Each row comes from the steps of one path. Every step used is in the known rows, and no mark comes twice. Write the path behind each row, first mark first.
In the rows, 128 means zero.
Known rows:
somul/refik: [127 139 130 120 114 121 125 123 116 126 139 133 122 127 134 134 128 140
 136 142 122 133 135 101 107 125 132]
neza/geku/rufu: [113 132 121 130 139 156 108 115 121 134 140 106 139 137 136 127 104 127
 152 135 121 125 119 117 110 127 127]
geku/neza: [131 141 139 123  96 110 132 134 118 127 142 107 133 122 121 134 138 124
 140 127 129 134 127 101 164 125 100]
lerag/geku/neza/refik: [142 131 138 123  78  91  89 174 103 131 154  99 124 125 133 158 125 123
 143 119 123 131 126 101 148 122 101]
tufu/refik/lerag/geku/rufu: [137 107 120 113 102 122  77 138 104 127 131  69 144 127 173 131  86 116
 153 137 140 123 172  67  90 136 134]
somul/geku/rufu: [125 127 125 140 150 132 138 119 118 134 130 116 138 128 125 132  97 144
 155 138 126  97 135 125 120 123 149]
tufu/refik: [131 120 127 125 122 136 104 126 130 126 126 103 135 131 132 136 106 119
 133 135 133 147 154 140 109 127 120]
neza/refik/lerag: [131 113 136 118  98 120 108 149 125 125 127 107 132 143 150 133 109 137
 134 117 127 128 118  90  85 135 143]
refik/somul/geku/rufu: [125 141 121 113 163 143 129 132 103 133 137 113 135 127 112 126  94 152
 155 144 121 109 173 119 108 111 154]
libez/refik: [131 134 136 120 122 116 102 150 134 122 132 123 122 140 123 128 119 132
 118 123 115 119 148 140 104 119 124]
rufu/geku/neza: [134 136 135 112 103 113 127 130 105 130 142  98 140 126 137 147 108 126
 156 140 132 123 138  97 133 130 106]
somul/geku/neza/refik: [139 137 151 139 100 102 121 160 115 131 141 109 131 134 114 158 108 142
 157 128 121 119 122 120 145 115 114]
refik/rufu/geku: [132 139 118 112 152 132 138 129 114 138 133 101 136 121 180 134  93 140
 152 156 122 108 139 104  76 123 134]
libez/refik/rufu/geku/neza: [137 156 135  99 111 103 115 154 111 130 153  74 134 129 168 141  92 141
 153 148 110 107 158  92  92 109 103]
somul/refik/naza: [111 153 115 122 123 114  94 129 123 130 133 131 116 129 120 135 136 124
 136 151 128 130 130  69  99 118 128]
somul/refik/lerag: [132 130 137 110  95 118 117 127 113 122 127 125 127 132 153 126 122 140
 142 141 130 130 142  43  87 133 135]
lerag/geku/rufu: [129 123 111 125 128 123 108 137 105 134 143 104 131 120 144 130 112 125
 140 130 128 111 143 106 124 129 136]
lerag/geku/neza: [144 136 139 124  88  95 104 157 101 130 145 112 126 115 134 144 136 116
 142 130 131 129 141  92 175 121  92]
geku/rufu/refik/libez: [109 129 122 126 126 148 132 103 117 131 163  84 145 138 136 117 100  98
 125 132 115 118 159 130  64 122 137]
geku/neza/refik/tufu: [140 138 143 125  78 114 113 158 105 129 153  98 126 126 128 144 109 134
 142 115 131 126 123  96 134 129 102]
libez/refik/somul/geku/rufu: [127 146 130 106 156 134 102 152 109 126 140 109 130 140 112 126  85 155
 144 139 108 100 192 130  85 102 152]
neza/geku: [125 132 140 134 134 150  98 128 127 131 129 134 131 138 130 135 119 121
 144 136 122 138 119 129 128 124 115]
libez/refik/rufu/geku: [134 143 126 104 142 121 113 148 120 131 136  95 130 134 175 135  83 146
 142 150 109  99 159 118  54 112 130]
neza/refik/lerag/geku/rufu: [132 109 120 115  98 111  88 159 102 131 141  83 133 134 167 136  93 133
 146 119 127 107 133  66  81 135 151]
rufu/refik: [127 130 135 112 119 136 118 133 128 124 140 123 133 135 130 131 119 100
 112 131 127 134 143 151 107 117 124]
geku/rufu: [116 128 109 124 134 136 136 113 121 131 141  99 137 126 133 120 114 134
 136 126 127 113 128 118 112 130 144]
tufu/refik/lerag/geku: [153 107 139 115  96 116  68 153 110 125 116  97 134 130 169 138  99 109
 143 139 140 139 174  73 106 133 117]

Which path is each row?
[146 110 137 117  91 105  81 173 109 128 130 110 125 136 165 144 107 126
 138 120 128 121 132  75  95 133 134] | neza/refik/lerag/geku
[123 129 140 130 120 140 122 119 122 128 151 112 136 140 133 125 115  93
 116 133 117 132 158 145  82 118 121] | rufu/refik/libez
[112 149 121 124  93 102  89 157 123 132 149  92 125 135 110 148 133 116
 138 127 126 132 106  85 133 118 106] | geku/neza/refik/naza
[124 135 134 119 123 174  88 127 109 130 156 105 140 137 142 127  77  99
 138 138 130 122 144 124  85 122 120] | neza/geku/rufu/refik/tufu
[126 131 141 126  92 115 120 132 101 136 162  71 141 142 137 154  91 127
 160 134 114 123 138 102  81 130 110] | rufu/geku/neza/refik/libez
[138 126 125 116 112 136  86 147  93 130 157 104 131 119 154 131  84  99
 126 132 137 105 169 115 101 125 124] | lerag/geku/rufu/refik/tufu
[114 144 116  83 137 156 113 128 107 126 158  91 138 131 124 117 102 114
 121 136 120 130 177 139  76 110 146] | geku/rufu/refik/somul
[152 132 145 126  70 101  84 179  89 131 157 102 119 120 141 154 106 124
 145 118 131 124 137  86 145 127  95] | lerag/geku/neza/refik/tufu
[135 135 155 156 102 107 127 142 109 136 153  98 134 140 114 152 104 136
 162 130 110 118 137 116 121 117 112] | somul/geku/neza/refik/libez
[137 132 142 118 112 144 110 140 115 124 141 129 128 128 135 128 101 101
 114 131 136 126 155 132 102 123 119] | rufu/refik/tufu
[126 144 123 123  88  85  61 181 109 134 152  95 118 127 124 158 132 108
 141 129 128 129 119  74 144 115  98] | lerag/geku/neza/refik/naza
[136 128 145 111  68 102 111 156 114 124 141  89 136 137 141 140 118 134
 146 114 128 133 117  58 119 131 115] | geku/neza/refik/lerag
[112 134 128 117 131 166  93 120 122 130 153 100 144 143 136 130  95  98
 135 139 120 131 134 141  90 117 125] | neza/geku/rufu/refik
[114 130 116 111 126 143 123 121 120 127 153  93 141 132 135 123 104 104
 120 128 125 118 143 140  89 121 140] | geku/rufu/refik
[137 130 143 139  79  95  97 161  97 135 165  88 127 130 137 151 120 116
 146 122 112 130 141  99 124 122  97] | lerag/geku/neza/refik/libez
[147 115 144 104  92 117  81 161 109 122 132 117 132 133 166 134 112  90
 123 134 136 125 164  85 100 124 121] | rufu/refik/lerag/geku
[ 98 148 113 118 138 160  65 127 128 133 150  97 139 145 127 132 102  84
 134 148 124 124 128 111  88 112 122] | neza/geku/rufu/refik/naza
[142 140 152 139 115 104 133 142 115 129 131 121 133 124 116 147 122 135
 157 138 129 118 137 102 172 116 104] | somul/geku/neza
[140 154 149 109 122 117 123 153  99 128 137 120 131 123 102 140 118 143
 157 145 124 126 172 101 157 105 111] | refik/somul/geku/neza
[132 147 128 117 137 119 117 153 135 128 136 103 123 130 158 122 113 141
 124 135 105 112 149 122  84 107 127] | libez/refik/rufu
[150 137 149 105  55  82  92 157  87 123 145 106 125 120 159 142 131 128
 157 142 132 133 153   4 135 127 100] | somul/refik/lerag/geku/neza
[142 133 141 115  83 117 108 152  92 132 156  89 133 129 142 157  78 134
 160 130 134 117 133  93 103 135 106] | rufu/geku/neza/refik/tufu
[130 154 121 117 132 124 140 124 115 132 143 115 122 118 165 127 123 150
 141 155 113 124 138  83  80 113 130] | somul/refik/rufu
[136 140 136 124 108 130 117 126 103 126 141 138 118 121 138 131 110 142
 138 142 132 125 147  83 103 130 125] | somul/refik/tufu
